Each row comes from the steps of one path. Every step used is in the known rows, and no mark comes twice. Write the path behind each row, first mark first.
Known rows:
madotut > kudedup: [ -8  -1 -11   7   2   2   0  -9  -7   1  -4  -5  -7   3  10  -4  -7  -1
  -2  -1  -3   0  -3   2   4 -15  -3   0   0  -5   1   2  10  -8 -16  -4
 -16  -9  -7   1  -4   3  -7   6 -11 -22   7   4  -7   6  -2 -14]
burepaz > rire > kudedup > roni: [ -3  -1   2  23  -1   5   2   8 -20  -4  22  16 -16   4  12   2   1  -4
  -6 -20 -22   3  -2   6 -14  14 -11  11  -5 -13   5   6   1  12 -12   5
   2   5  -3   3  20  15   8   7 -14  -8 -18  -9  -6  17   7  11]
vigi > keva > madotut: [-17  14  -9   1  -3 -16  -2 -11  26   1   9   8  11   7   5  -2   2  -4
   5   7  -3  -6   4  -7   4  -2   3   6   5 -10   6 -11  -7   9   0 -11
  -9   7   1  19   1  -6   8 -12 -25  -5   6  -2   8   2   8   1]
roni > kudedup > vigi > keva: [ 11  26  -7  12  -2  18   6 -11  -1 -14   0  14  -8  -9  24  -8  -4  -7
   0   8  15  11  21 -22  -1  18   4  19   3 -26   9 -10 -11  -8   3 -15
   1  -9 -13   9  19  10   5   1  -3 -10  14   2   7  -9   5 -36]
rire > kudedup: [ -5  -2   1  12   3  14  -6  -6  -2   0  13   3  -8   8   5  -1  11  12
  -7  -4  -7   2   3  -2   3  12   3  -2   1  -5   0   7   7   7  -4  -1
  10   7   4   6  11   2  -3   6  -7  -9   0  -7 -12  10   4  20]
depas > rire: [  1  12   7 -16  -3 -15  -5  -8   1  -1  -1  13   3  -2   8  -2   4  -7
  -4   1  -5 -11  -1 -12  -6   8  -2 -10  11  -1   2  -3   6  -3   4  -2
   9   7  -5 -15   4   8  -3  -8   0   4 -12   4  -1   5 -10   9]
kudedup > roni > keva > bibed > depas > rire: [ 11  17  24  -1 -10 -18 -14  15 -18 -13   1  -6  -8   4  21   5  -4 -14
   6  -4 -19 -38 -18  -2 -20  33 -11  15   8 -27   7 -27  -3   1   3 -11
  -5  -1 -11 -13  -6   4   5 -16  -9  18 -27   5  -4  14   1  13]
bibed > depas > rire > kudedup > madotut: [  0   0  23  -8   2 -12 -11   4   7  -4  27   4   2  27  21 -16   7  -4
   1   2 -19  -8  -5 -23  -7  35   5 -10  12 -12   2 -13  19  21 -15 -10
  24   6  -1   1  19  21 -14   0  -3   8 -29 -13 -20  27   9  19]
rire > kudedup > madotut > keva > bibed > depas: [-20 -10  21  17   1   0 -20  10 -17   3  20 -27  -5  14  23 -11   3   7
   6   7  -8 -20 -15 -14  -2  36   5   6   4 -30   7 -21  11  12 -17 -14
  17   9   9  10   0   5 -19  -1  -9  14 -15 -10 -13  11  16  20]
kudedup > vigi: [  8  -2  -5   3  -5   2  -3   8 -14 -10  -2   9 -19  -5  10   7  -3  -4
   5   1   2   5  10 -13   0   4  -5   6   1 -10  10   1  -6 -15  -3  -9
   3  -8  -8  -5   7  13  -1   1   9   6  -6   8  -5   3   1 -19]
roni > kudedup > vigi: [  6  -2 -10   9  -2  23  12  -6  -9 -16  -1   5 -22  -5  17  -4  -3  -8
   0   6  14   2  12 -16  -1   9  -7  16   4 -19   2  -4 -14 -13   3 -13
   7  -4  -7  -6  18  18   7   5   1  -9   9   7  -1  -1  -1 -33]
keva > bibed > depas > rire > kudedup: [-10 -12  33   1  -4  -1 -14  -4 -19  -5  21  12 -13  22  20   0  11  13
  -5  -2 -22 -33 -16 -35 -10  31  -2  -9   8 -25   0 -20  21   3  -4  -8
   6  20   2 -12   5   4 -13   1 -15   2 -26   0 -10  18   3  30]
bibed > keva > roni > kudedup: [  5 -19   6  -6   4  31  22  -7   4  -9   3  -2  -1   5  19  -9  -2 -10
   0  -1  15 -44  11 -20 -11  -8  -3  11  -6 -22   2 -12  28  14  27   0
   4   0   5  13  12   5  -7  -2 -21  -7  11  -8  11   1   4 -21]
madotut > keva > roni > kudedup: [-20   4 -18  -1   0  23  14 -24 -11 -10  -8 -19  -4  -7  23 -13  -6 -11
  -2   1  21 -33  -7  -2  -5  -8  -8  18  -3 -19  -2 -10   8   2  -1  -9
  18  13   9   7  -2   1 -17  -4 -22 -12  13  -6  17 -10   1 -13]
bibed > keva > roni: [  3 -20   8 -12   0   9   7   8   0  -5   3   1  -2   3   9   2  -4  -5
   3  -4   1 -40  12 -18 -10 -14  -3   1  -4 -13   6  -7  34  11  20   3
   1  -3   5  12   3  -3 -16  -3 -13   9  -5  -6   4   5   4  -3]
roni > keva > vigi > kudedup > madotut: [-15   5  -5   1  -4   1  14 -14   2 -13   7   7  14  -8  23 -24  -4 -20
   5  11   4 -22   7   6  12  -4   2   4   3 -19  21 -17 -15  12  -6 -18
  15  -6   0   2  -9   6   7 -12 -29   9 -19 -14 -11   1   6  -2]
kudedup > madotut: [  2 -10   0   0   3  -8  -1   6   5  -2   4  -9   9   6   4 -13   0 -11
   9   7   0   6   4   3   0   8   1   3   3  -3   4  -2  -8  15  -4  -5
   6  -8  -3   5   4   6   1  -1   6  14  -4  -4  -7   8   3  -9]
vigi > keva > bibed > depas > rire: [  0  15  37  -6 -10 -23 -14  -2  -9  -5   9  15   7   8  19  -5  -2   4
  -1   4 -15 -27  -8 -37 -15  26   6  -1  11 -26   5 -29  18  -4   1 -10
  -9  11  -5  -5  -2  -2 -11  -9 -11  11 -19   0   9   1  -1   9]
depas > rire > kudedup: [ -6   8   8  -4   2  -2 -10 -11  -4  -2  13  17  -4   7  14  -3  16   7
 -12  -1 -16 -10   3 -17  -1  20   0 -13  10  -5   1   4  10   5   0  -1
  16  10  -1  -9  14   7  -6  -3 -11  -7 -11  -3 -11  16  -6  26]
bibed > depas > rire > kudedup > roni > keva: [ 15  38  12  -2  -2  -8 -15  11  -1 -11  15  -2  -8  13  24   3   4  -7
  -5  -8 -28 -15  -6   3 -16  40  -2   8   7 -20   5 -10  10  13 -11  -9
  20  -1  -5   1  19  11   2  -6 -10   2 -24  -7 -21  25   9  30]
roni > kudedup > madotut: [  0  -9  -3   4   4  14  10  -7  12  -7   2 -11   8   7  10 -25   2 -15
   6  11  14   2   3  -3   0  12   1  14   2  -8   0  -9 -13  17   4  -7
   9  -8  -3   4  13  16   5   1  -3   0   9  -7  -1   4   4 -26]
madotut > kudedup > vigi > keva > bibed: [ -5   0  -2  24  -7   2 -13  -8 -29  -9  -6  12 -17  -7  27   3 -10   4
   3   6  -6  -7   8 -28   3  -5  -3  14   6 -37  17 -13  -1 -24 -11 -15
 -32 -13 -14  -4  -9   6 -12   0  -9  -7   8  12  -2  -2  -2 -34]
depas > rire > kudedup > madotut > keva > vizodi: [-20  27   2  -1  -4 -22 -18 -26   8   0   7   7   0  -3  28 -14   8 -12
  -6  12 -16   1   6  -7  22  18  -6 -10  10   1   4  -7  12  10 -25 -18
  32   9   3 -10  16   3 -16 -17  -5  10 -11   1  -7  13  -4  26]
depas > rire > kudedup > madotut > keva > vigi: [-34   7  -2 -16  -4 -15 -15 -16 -20  -5  11   8  -2  -3  31 -11   8  -8
  -2   7 -11 -20  -1 -15   5  13  -5 -12  15 -20  17  -8  13  10  -9 -12
  36  18   0 -21  11  21 -18 -12 -28   7 -12  -9  -7  13  -3  22]
burepaz > rire: [ -8   3   8   8  -4   0   9   6 -10  -3  16  19   0  -3   8  -9  -5  -3
  -5  -3  -9  -4   2  -5  -7  -1  -5   2  -5  -1   4  -3   6  -8   0   4
  -4   7  -4  -4   9  10   6  -3  -6   3 -10  -5   6  -5   4   1]
vigi > kudedup > madotut > keva: [ -7  15  -6   6   4 -13  10  -7   9  11   4 -21  17 -15  20 -25 -11 -23
   3   6  17   3  -2   8  12  19   6   4   7 -17  20  -4 -12  13 -20 -16
  33  -5   7  16  -2   1 -10  -7  -9   7 -17  -7  -8  -1   3  -6]
roni > keva > madotut > kudedup > vigi: [-17  13 -32   9  -2   2  -4  -8   4 -15   1   1 -19   4  25  -2  -5 -12
   6  14  -5 -20   7  -2  12 -17 -13  15   3 -21  14  -8 -14 -23 -14 -23
 -17 -13  -8   6  -2  11  12 -13 -21 -17   6  13 -14   9   4 -17]
rire > depas: [ -3   4  -7   6  -2  17 -10  -7  -2  -6  16   1  -5   2   4   4  -5   7
   1   0   1  -1  -1  -8  -1   9   1  -3   6   2   1  -2   4 -15   9   6
   9   0   1   8   3  -2  -9 -14   5  -5   2 -13   5  -1  22  -7]
rire > kudedup > vigi: [  0  -3  -4  13   1  17  -8   1 -14 -10  12  15 -26   4  14   8   6   7
  -2  -1  -9   8  13 -17   3  14  -1   2   5 -18   9   6  -2  -6  -7  -7
  12  -2  -1   1  16  14  -4   7   2  -3  -3   2 -19  10   7   1]
vigi > kudedup > roni > keva: [ 17  31 -10  16  -1  -1  13  -2   6  -5  -4  -8   5 -14  14  -6 -10 -23
   2  -6   4  -3  -3  27  -1  15  -3  19   1 -17  14  -2 -24  15  -8 -10
  11 -16   0  14  -2  -7  13  -8 -15  -2 -18  -4 -14   9   0   1]
kudedup > vigi > keva > bibed > depas: [  5   6  25  14 -13  -5 -12  12 -22 -12  10  11 -15   2  20   7 -10   7
   9   3  -9 -14   2 -37  -9  24   4  15   4 -37  13 -28   3 -14  -7 -19
 -14   0  -6   4   2   4  -9   0   0  14 -11   4   4  -2  11 -15]
bibed > depas: [  4   2  18  -3   1  -2   0  10   3  -2  13  -4  -2  13   4   0  -6   3
   1  -3  -5  -6 -11  -9  -5   9   5  -1  -2  -7  -3 -12  13   1 -11  -3
   2   0   2   6   5   3  -8   3  -1   1 -14  -5   0   5  11   1]
bibed > depas > rire > kudedup: [  0  11  24  -8   3  -3 -10  -1   2  -4  24  12  -8  22  16  -4   7   9
 -10  -3 -20 -15  -7 -25  -7  30   5 -11   7 -12  -2  -8  26   6 -13  -8
  21  13   3  -3  19  11 -12   3 -10  -6 -24  -7 -13  20   5  29]
kudedup > vigi > keva: [ 11  26  -6   6  -8  -6  -7   4  -7  -9   2  15  -7  -9  15   5  -6  -2
   4   3   0  13  21 -18  -1   9   4   8   5 -18  16  -4  -3 -12  -4 -12
  -3 -11 -11   7  10   6  -3   1   8   5   2   4   0  -6   3 -18]

Which path is each row?
[ -3   7  -2  -1  -5   1   1 -12  -5 -11   0   9   9   0  12  -3  -6  -2
   1  -3  -3 -16   6 -13 -10 -13   2   7  -2 -13   5 -11  13  12  -1  -4
  -9   7   1  14  -7 -10 -16  -3 -12   1   1 -11  12  -5   0  -5]
vigi > keva > roni
[-22 -16 -24   5   1  -3   1  -8   0  -7   3   7 -25  11  21   7  -9 -12
   6   5  -4 -11  -2 -16  11 -22 -14   6   6 -18  13  -3  -8 -16 -21 -19
 -15  -5  -7   1   3  17  -3   0 -22 -19  -2  17 -10  16   1 -30]
keva > madotut > kudedup > vigi
[  1   9  22   8  -6   8 -11  10 -10 -11   6 -10   1   6  11  -3   0   4
   4   9  -9 -37  -8  -6  -5  17   3  11  -5 -20   3 -28   2 -10   3 -10
 -13   1   2   2 -12  -7   4 -11  -4  13  -9   0  -3  -6  14  16]
roni > keva > bibed > depas
[-12 -14  -9  -3   6  -4   4   0  23   9   9  -6   0  14  17   0  -6  -5
   0   6  -3 -29   6 -11   8 -22  -6  -1   3 -17   9  -3  24   0   3  -5
 -14 -13  -1  18   8   7   0  -7 -35 -19   8   7  -6  15   6 -14]
bibed > keva > madotut > kudedup
[-25  14 -31   6   3   0  -2 -13  19  -6   2 -10   2   7  15  -8  -1 -10
   0  11 -10 -26  -2  12  11 -19  -7   9  -1  -9   5  -5  -5 -10 -10 -13
 -18  -7  -5  11  -9  -3  14 -13 -31 -20  10   5  -9   5   7   0]
roni > keva > madotut > kudedup
[-13  -5  22  14  -1 -11   6   1  -7   8  14 -27   8  -1  23 -22 -15 -14
  10   6   9 -26 -22 -12   4  30   6   7   6 -35  16 -27  -4  12 -21 -20
  22   4  12  15  -9  -3 -20  -5 -16  15 -31  -5  -8   4  11  -2]
vigi > kudedup > madotut > keva > bibed > depas
[-10 -19  -7   1  -1  32  20 -20  -6 -16  -6   0  -6   7  14 -13  -3  -9
   1  -3  13 -31  -5 -12  -9 -13  -7  15  -6 -12  -7 -12   5  10   6  -4
   1  10   5   5   0   2  -6   4 -19 -14   9  -7  12  -3   2 -20]
keva > roni > kudedup
[-15  14  26 -10  -5 -22 -14   2 -22   2   3  -9  -5  -4  24  -4  -5  -3
  -3   5  -6 -40 -21 -23  -9  27  -6  -4  10 -24   5 -25  14 -14  -5 -11
  15  17   1 -15  -6   2 -19 -14 -11  12 -19   6   7  -2  -2  18]
madotut > keva > bibed > depas > rire
[ -7 -15  16 -10  -1   5  23  -6   5   1  11  22   1  -9  20  -3  -9  -3
  -5   0  11 -34  11 -17  11 -15   3  -6   1 -23  18 -10  22   8  14  -4
  15  -5   7   4   8   6  -8  -5 -38  -3 -15  -7  -2   3   1  -5]
bibed > keva > vigi > kudedup
[  6 -29   5  -2   5  24  18   2  13 -10   7  -8   9   8  22 -24  -2 -19
   9   5  14 -39  17 -18  -8  -1  -2  15  -3 -21   5 -19  20  28  22  -3
   7  -8   1  17  15  14  -8  -1 -13  10   4 -14   5  11  10 -30]
bibed > keva > roni > kudedup > madotut
[  2  -5 -13  11   4  -6   0   1 -12   1 -11 -12 -13   3  12   7 -15 -13
   4 -12  -8   6 -14  16  -5 -10 -10  12   1 -12   4   7  -1   5 -20   1
 -16 -18  -7   1  -2   9  -6   9 -11 -19  -2   6  -7  17  -5 -23]
madotut > kudedup > roni
[  1   5   2  20  -8  21   0 -14 -19 -14  -4  14 -12  -6  23  -6  -4  -1
   5  10  11 -11  12 -32  -5  17  -2  25   5 -39  11 -21 -19 -13   9 -16
 -16  -3 -10   0   5   7   5   0  -9  -3  13   7  12 -11   1 -33]
roni > kudedup > vigi > keva > bibed
[ 12  35  -6   4  -1  -6 -15   1  -7 -10   4   1  -7   0  17   1  12  -8
  -5  -5 -22  -8   7  15 -10  30  -9   8   6 -13   8   1  -3  13   1  -6
  15  -6  -9  -5  11   8   9 -11  -5   0 -14  -4 -19  19  -2  28]
depas > rire > kudedup > roni > keva
[-16  18 -17   0  -2  -2  -2  -5  22  -8   4  -5   7   4   5  -5   6  -7
   3  12  -3 -25   4  13   7  -5  -5   9  -2  -4   4 -11 -16   1   6 -11
  -5   3   1  11  -5  -7  22 -19 -18   1   3   1  -4  -1   8  14]
roni > keva > madotut
[  9   7   3  26  -5   3   8  -3 -13  -6  -8  -9  -1 -13  13  -4  -7 -18
   7  -5   1 -24  -8  17  -2  18  -9  25   2 -31  14 -13 -31  10   4 -11
  -6  -9  -1   8 -17 -11  14 -10 -18   6 -18   1 -11   5   0   2]
vigi > kudedup > roni > keva > bibed
[-30 -15 -22   2   5  -6   3 -15  13   2   2  -3  -4  16   9  -1  -3  -7
   3   5  -5 -14 -13  -5   9 -24  -9   4   4  -6   2  -2  -1  -2 -16 -10
 -20   0   1   9  -4   5   1  -2 -31 -25   4   6  -5  14   2 -12]
keva > madotut > kudedup
[-30  -2  -8  -9  -4 -13  -3  -1 -18  -3  -2  -9   1 -11  17  -8  -6 -11
   8  10   4 -15  -3   2   9  -5  -3   2   6 -13  14  -9   0   4  -9 -13
  24   5   0  -8  -5  14 -14 -11 -19  13  -2  -7   3  -2   3  -5]
kudedup > madotut > keva > vigi
[-16 -16 -25   6   3 -14   4  -5   5   1  -2  -8 -13  14  10   9 -12 -18
   8  -8 -10  -9 -18  15  -1 -21 -18  18   3 -12   4   0  -9  10 -18  -6
 -20  -6  -4   5  -1   9   5  -1 -34 -24  -3   8  -9  26  -1 -22]
keva > madotut > kudedup > roni
[  1   4  -8   2  -9   2  -2  -5 -17 -21  -2  17 -11  -4  20   3 -11  -9
   7  -3  -2 -14  16 -26  -8  -9  -5  14   2 -25  14 -12   8  -3  -5 -13
  -8   0  -7   8   1   1 -18   0  -3   8  -2  -4   5   0   2 -23]
kudedup > vigi > keva > roni
[ -4   7  -7   5  -3  24  13 -26   2 -15  -2   7   6   0  17 -17  -3  -9
  -2   2  12 -23   7 -17 -10  -8  -1  20  -2 -19   0 -14   7  14   4  -7
  -8   7   0  15   3  -4  -8   1 -24 -14  14 -12  18  -9   2 -25]
vigi > keva > roni > kudedup
[  9   4  17   0  -4  -3   2  -3  17   1   3  15   0  -2  10   8  -4   2
  -2   6  -7 -13  20  -9  14 -10  -1  -5  -6   7   1  -7  25   3   5  -1
  -1 -11   5   1  12  -9  -1 -11   0  10   3   3   8   0   3   4]
bibed > keva > vizodi
[-15  12  -8  11   6  -1 -12  -1  -4   6  12 -24   4  -2  18 -15   6  -1
   3   5  -3   7   4   7   9  26   5   3   4 -12   9   1   1  16 -14 -10
  28  -1   6  13  12   7 -14  -2  -3   7  -1 -10 -13   8   6  16]
rire > kudedup > madotut > keva
[ -1  20  26  -4  -9  -9 -15   3 -11 -11   7   2   3   5  20  -8   2   0
  -2   9 -14 -46 -10 -16 -10  26  -2   1   6 -21   3 -32   5 -11   8 -14
  -2   8  -4 -16 -10  -2   1 -18  -7  18 -19   1  -1  -1   6  21]
roni > keva > bibed > depas > rire
[ -6 -16  14 -15  -4   3   7   6  -7  -2   6  16  -3  -4  12   9  -1   5
   1   3   1 -33  14 -15   2 -15   0  -8  -1 -13  12  -9  29   0  21   3
   5  -4   3  -7   9  11  -6  -8 -24   7  -1  -5   8   0   5  -2]
bibed > keva > vigi
[-13   4 -21   3  -3  26  12 -16 -25 -18 -10 -10 -24 -13  31  -5 -13 -16
   3   1  22 -27   2 -17  -4  -1 -13  22   0 -30   7  -9   3 -13  -3 -16
  19   7   1   0   7  11 -16  -4 -12  -7   8   4  11  -8  -3 -33]
madotut > keva > roni > kudedup > vigi
[  0  13   4  12  -5  -2 -22  -2 -25 -15  -1   3 -11   0  20   3  12  -5
   1  -3 -23 -26  -3   4 -12  32 -13  12   7 -30   7  -9  -9   6  11  -5
   2   3  -9 -14  -4   0  11 -14 -14  10 -14   1 -14  17  -6  30]
depas > rire > kudedup > roni > keva > bibed
[ -4   5  13  15  -6  -2  -9  -5 -10  -1  -4   5   7  -5   6   1   2   8
   5   4  -3 -13   3 -17  -2   8   3   9   3 -19   7 -15  -3  -2   8  -6
 -21   4  -4   4 -14 -12  -3  -5  -8   8   6   0  11  -9   1   0]
vigi > keva > bibed
[ -2   2 -12  26  -1   5  -9  -1 -27  -8 -14 -20 -11  -2  17   2  -8 -11
   8  -4 -13 -24 -11  20  -3  -3 -16  25  -3 -28   8 -10 -14  -6  -5  -7
 -32 -16 -12  -5 -20  -1   6  -7 -15  -7   4   7  -8   9  -3 -10]
madotut > kudedup > roni > keva > bibed
[ -8  14 -13   5   4   7   8  -7   4   0  -2 -28  11  -6  21 -27  -3 -17
   4  12  20   1   2   4   5  20   1  15   4 -15   1  -7  -9  10  -5 -11
  26  -4   2   8  10  10  -3  -6  -6   1  13  -4   6  -5   5 -19]
roni > kudedup > madotut > keva
[-17  -5 -11   2   0  -3  16 -17  -3  -5   3 -20  12 -10  26 -26 -15 -28
   7   2  16 -26  -6  -1   3   0  -4  10   7 -21  19 -10   0  24 -17 -16
  29   4  11  19 -10  -3 -25  -8 -18   9 -20 -11  -5   4   0 -10]
vigi > kudedup > madotut > keva > roni
[ -5 -23  16  -8   2  -4  23   4  10  -1  16  12  12  -2  24 -15  -8 -16
   7   7  10 -28  16 -17  12  -6   4  -5   5 -26  25 -17  14  23   9 -10
  20 -10   4   9   8  14  -8  -5 -32  10 -22 -13  -9  12   6 -15]
bibed > keva > vigi > kudedup > madotut
[  6  22  -5  18  -3   9 -13  -3  -9 -12  13  21 -13   0  19   3   5  11
  -3   1 -10  18  25 -19   3  21   8   6   6 -23  15   0   1  -3  -7 -12
   5  -5  -8  13  21   8  -6   6  -1  -3   0  -4 -10   6   7   0]
rire > kudedup > vigi > keva
[-14   3  19   7  -4  -5 -11   8 -22   4   7 -22  -6  -2  16   1 -10   6
   1   3  -2 -31 -20 -13  -3  20   1   5   0 -22   3 -21  10 -12  -9  -9
   7  12  12   1 -10  -4 -16  -6  -9   9  -9   5   7  -7   8   9]
madotut > keva > bibed > depas
[  5   4  18  24  -3  13 -16  16 -19 -10  14 -16 -15  17  16   7   2   5
   4  -9 -23 -30 -14   7 -12  34  -5  22  -4 -34   3 -18   0  11  -5  -8
  -6   0   3   9  -1  -2   3  -3 -14   8 -16  -7 -17  17  18  26]
rire > kudedup > roni > keva > bibed > depas
